Each row comes from the steps of one path. Every step used is in the known rows, and no mark comes twice. Write the path behind each row, first mark first.
Known rows:
Y-M-U-N-C: [  7   1   2 -57 -26   3 -41 -54   5  13 -53   6 -11  28 -16   2   4   4
   7 -96   5 -50 -12  21  41   5   0]
N-C-M-U-H: [ 21 -18  -6 -33 -31  16  -2  -7  -1  27 -65  -1   4   8  18   8 -19  26
  16 -31  -9 -40 -19  60  63  -6 -22]
N-C-M: [ -7  10  40 -63 -43   9 -38 -20  11  32 -40   5   8  15  19  -3  14  15
  29 -60  20 -37 -13  43  49 -31  -5]
M-N: [ 16  18   4 -50   3  17 -19 -23  36  25   7   7  15  19  17   6 -13   3
 -18 -42  35 -20   8  35  18 -51 -30]
N-C-B-U-H: [ 35 -21 -60 -43 -52 -16   2   4   1 -16 -16   0 -13  -8  22  17 -38  24
  -8 -41 -20 -49 -11  18  67 -20  14]
C-S: [-25 -20   8 -54 -25  15 -43   3   7   1 -29  18  18   9  23  -9  -6  12
 -15 -45  17 -12   2  50  27 -37   6]
Z-S-U-H-C-B: [ 35 -23 -57 -31 -52  -7  -1   5  20  20 -44  -8  -1   2  26  13 -35   0
  -8 -44  14 -33   0  25  46 -37  58]
U-H-C-M-N: [ 25  -1   5 -45 -11  26 -14  -2  20  53 -33  -5  11  27  28   5  -4  12
  13 -44  30 -28  -1  43  34 -40 -25]
M-N-C-S-Z: [ 18 -15  18 -41 -35  28 -29  -7  -6  -2 -22   6  24   0  28 -12  24 -12
  12 -80  61 -29  -4  48  48 -39   8]
U-N-C: [ 16  15  -3 -44 -31  -5 -47 -39  -2   5 -32   1 -18  17   0   9   6   5
   2 -99   0 -58   8   9  43 -12  -3]
B-U-H-C-M-N: [ 24 -11  -8 -50 -19  15  -8   1  19  44 -23  -1  12  24  28   4  -6   9
  11 -45  24 -24  -9  38  38 -30 -17]
U-N: [  5  19 -12 -29 -30   2 -52 -31  11  -1 -29  13 -14  36   9   0 -20  13
  -2 -76 -11 -38   7   5  31 -20   0]
Y-M-U-H-C: [ 31 -45 -21  14 -42   3  23 -15 -15  40 -54  -8 -14  18   9  25 -20  -7
  12 -55   8 -29  -2  34  34 -13   3]
Z-M-U-H-C-S: [ -2 -50  -9 -34 -32  25  -8  24 -13  24 -72   4  10   9  31   5 -14   7
   3 -45   8 -13  -2  55  31 -14  16]
B-U-N-C-M: [ -6   8  18 -69 -50   3 -49 -21   7  16 -46  12   2  24  17  -9   9  19
  27 -77  -2 -44 -21  25  56  -6   5]
Z-S: [-31  11  -3 -29 -26  22 -19  25  44  19 -45  13  13   9  19  11 -33   3
 -21 -53  29 -28   0  43  17 -59 -10]
U-H-C: [ 39 -30 -24  27 -47  -4  17   0 -23  31 -35 -14 -21   7  23  30 -18  -5
   6 -58   5 -35  19  24  35 -33   3]
Y-M-N-C-S-U: [-21 -17 -10 -43 -15  -8 -13  -9  24  21 -38   1  37 -13  -5 -14   5  -9
  -3 -40  32  -4  -4  53  52  16  15]
S-Z-M-U-N-C: [ 19   8   8 -53 -33  13 -31 -39   0   5 -56   4  -4  15   5   2   2  -5
  19 -98  11 -46 -14  20  50   3   5]
B-U: [ -7 -13 -26 -39 -49 -22   1 -14  16 -28  29  31   3  -2  20   3 -36  -9
 -14 -47  -4 -16 -20   9  42 -16  14]
Z-M-U-N-C-B: [ 24  10 -20 -97 -39   6 -43 -38  29  -1 -45  10  -3  17  13   0 -23  11
   2 -70   6 -44 -18  15  45 -23  51]
B-U-N-C-S-Y: [ 15   1 -40 -35 -38 -23 -71   3  -4  -5 -13  24  -8   3  29  31  10   4
   7 -70  -7   4 -25  18  51 -37   6]
B-U-N-C-S-Z: [ 12 -23   1 -40 -53  15 -36  -8 -16 -22 -26  14  15   2  26 -17  16 -12
  14 -93  37 -35 -13  31  59 -21  26]
Z-M: [-16  28  41 -45 -31  25   2   9  19   5 -34   7  13   4  29  18 -37   4
  22 -32  14  -3  -5  26  17 -46  -3]

Write each row's path:
[ 19 -13 -49 -90 -48 -22 -13 -22  30 -24  22  23   4  -5  18   1 -31  -3
 -20 -59   7 -32 -26   7  53 -19  44] -> M-N-C-B-U
[ 14   1 -29 -35 -31 -13 -72  -9  -1   8 -31  21  -2  10  26  28  13   4
   9 -65  -3   6 -27  31  50 -35  -4] -> M-U-N-C-S-Y
[  1  17  -4 -49   4  19 -35  -9  46  41 -22   7  14  32  -3  23  -6  10
  -1 -48  46  -4 -16  33   9 -63 -33] -> Z-S-Y-M-N
[ 25 -45   2  -6 -49  26  -5   1 -21   4 -42   5  17   5  35  -8   7 -16
  16 -68  44 -22  -8  53  52 -28  20] -> M-U-H-C-S-Z
[ 35 -34 -36  38 -46 -18  29   4 -18  31 -38 -16  -8  -7  20  25 -19 -15
  10 -48   5 -24  16  29  50  -8  10] -> S-U-H-C
[-13 -23   9 -53 -23   6 -30 -44  21  24 -47  24  13  25  -8  11  -4   0
   8 -48  20   4 -47  52  31 -11  -1] -> N-C-S-Y-M-U
[ 21  14   5 -57 -11   2 -34 -35  16  32 -17  -5  -1  14  -7  23  19   2
   6 -78  37 -29  -5  27  30 -41 -25] -> S-Y-M-N-C
[-29   4 -21  -3 -27  -8   9  16  46  17 -38   7  34 -20  11  -1 -30 -19
 -11 -28  27  -3  -4  46  47  -7  10] -> Z-S-U
[ 14 -14  14 -35 -45  24 -40 -10 -14 -10 -34   8  15   8  24 -14  21  -7
  16 -91  44 -36  -4  37  53 -30  18] -> U-N-C-S-Z
[-13 -11  16 -87  -9  27 -40  10  10  16 -44   6  21   8  20  -2  10  11
  -7 -65  29 -24   1  51  31 -28  -3] -> Z-M-N-C-S
[  2  27 -27  -3 -33  -9 -46  22  30  17 -21  19  -1   2  35  47 -15  -1
   2 -47  13  10 -21  27  31 -79 -16] -> Z-S-Y
[ 14 -16 -43 -80 -59 -29 -12 -25  22 -32  20  26   0  -6  18   2 -31  -4
 -17 -60   1 -31 -26   3  56 -17  52] -> N-C-B-U
[  9  15  27 -64  -5  43  -9  10  27  18 -28   4  31  13  32  -1 -11   0
  14 -45  52  -6  -5  40  21 -49 -17] -> C-S-Z-M-N
[ -2  10  17 -60   4  25 -22 -31  39  35 -13   4  16  36 -11   6 -10  14
  -6 -46  46 -20  -2  35   4 -47 -28] -> Y-M-N
[ 46 -23 -51 -27 -54 -12  -1 -11  11  14 -29  -5  -4   0  24  13 -31  -1
  -4 -41  10 -31   3  21  48 -33  59] -> S-U-H-C-B
[ -5 -14  33 -60 -29  36   3 -15  15   7 -57  20  32   5  27  -6 -17 -14
  21 -46  34  -2 -37  58  42  -7  10] -> N-C-S-Z-M-U
[-13  -3   0 -42 -31  -2 -68 -21   9  19 -46  11  -5  37 -13  22  12  19
  21 -71  15  -5 -26  22  20 -39  -1] -> U-N-C-S-Y-M
[ 10 -25 -13 -22 -25  14   6 -18   8  22 -57   0   1  21  -1  13 -34  26
   3 -25  -3 -30 -18  51  42 -11 -24] -> Y-M-U-H
[ 24  -6  -3 -36 -13  15  -3   0  24  55 -34  -9  21  16  24   0  -4   5
  16 -37  31 -19  -2  46  42 -24 -16] -> S-U-H-C-M-N
[  1 -19   2 -10 -51  12  -2  24   5  49 -74  -7  10  11  30   4  -8   8
  33 -42  13 -25  -8  50  53 -19   4] -> Z-S-U-H-C-M
[-21 -28   2 -80 -22  20 -61 -18  -1  10 -67  14   9  27  -4 -12  10  17
  -5 -83  10 -38 -11  44  35   0  10] -> Y-M-U-N-C-S
[ 12   7  15 -65  -8  11 -25 -38  18  33 -24  -6   2  17 -11  12  13   4
  -1 -81  41 -42   2  31  25 -32 -20] -> Y-M-N-C
[ 24  20  23 -62 -14  21 -10 -15  12  22 -27  -6  12   0  15  13  10  -7
  14 -78  44 -35   0  31  38 -35 -17] -> S-Z-M-N-C
[ 11 -19   6  -8 -54   2  -2   8  -4  46 -57  -7   8  11  30   4  -3   7
  37 -41   8 -22  -7  47  55 -15   7] -> S-U-H-C-M
[  5  -7  -2 -43 -32  13 -43 -40  12  21 -64  20  -6  47  12 -12 -16   8
  16 -73 -10 -32 -21  24  40   9  11] -> H-C-M-U-N
[-14 -24 -15 -75 -32   4 -58  -5  -6  -9 -41  17   3  11  12 -12   6  13
 -13 -84   1 -38  -2  30  46  -2  19] -> B-U-N-C-S
[ 11   3 -51 -64 -48 -15 -48 -28  20 -31 -11  27 -13  28  12  -8 -39  10
 -10 -72 -22 -42 -16 -12  46  -6  41] -> C-B-U-N
[ 15   7  -9 -49 -29  -6 -50 -51   3  14 -49   8 -15  25 -10  15   8   5
  12 -95   2 -38 -19  17  44  -1  -2] -> S-Y-M-U-N-C
[-16  12  16 -59 -41  10 -47  -4  20  32 -72   1  13  17  11 -10  10  16
  30 -72   9 -41 -18  39  57  -4   3] -> Z-S-U-N-C-M
[ 26 -14 -38   4 -40 -17 -46  19 -15  17 -23  11 -10   2  41  43   5   2
  12 -50   0  13 -12  32  43 -56  -1] -> U-H-C-S-Y
[ 25  14   5 -58  -7   6 -22 -31  17  25  -7  -4   3   5   7  11  12  -2
  -9 -77  35 -42   9  31  36 -34 -20] -> M-N-C
[ 19 -18 -21 -13 -27   5  -3 -13   5  21 -53   1  -2  17   4  24 -29  24
  11 -24  -8 -20 -25  48  48 -20 -26] -> S-Y-M-U-H
[ 13 -29 -21 -24 -25  12 -13  -5   2  20 -62   4   2  17   6  19 -25  29
   8 -25  -6 -17 -26  55  48 -17 -21] -> C-S-Y-M-U-H
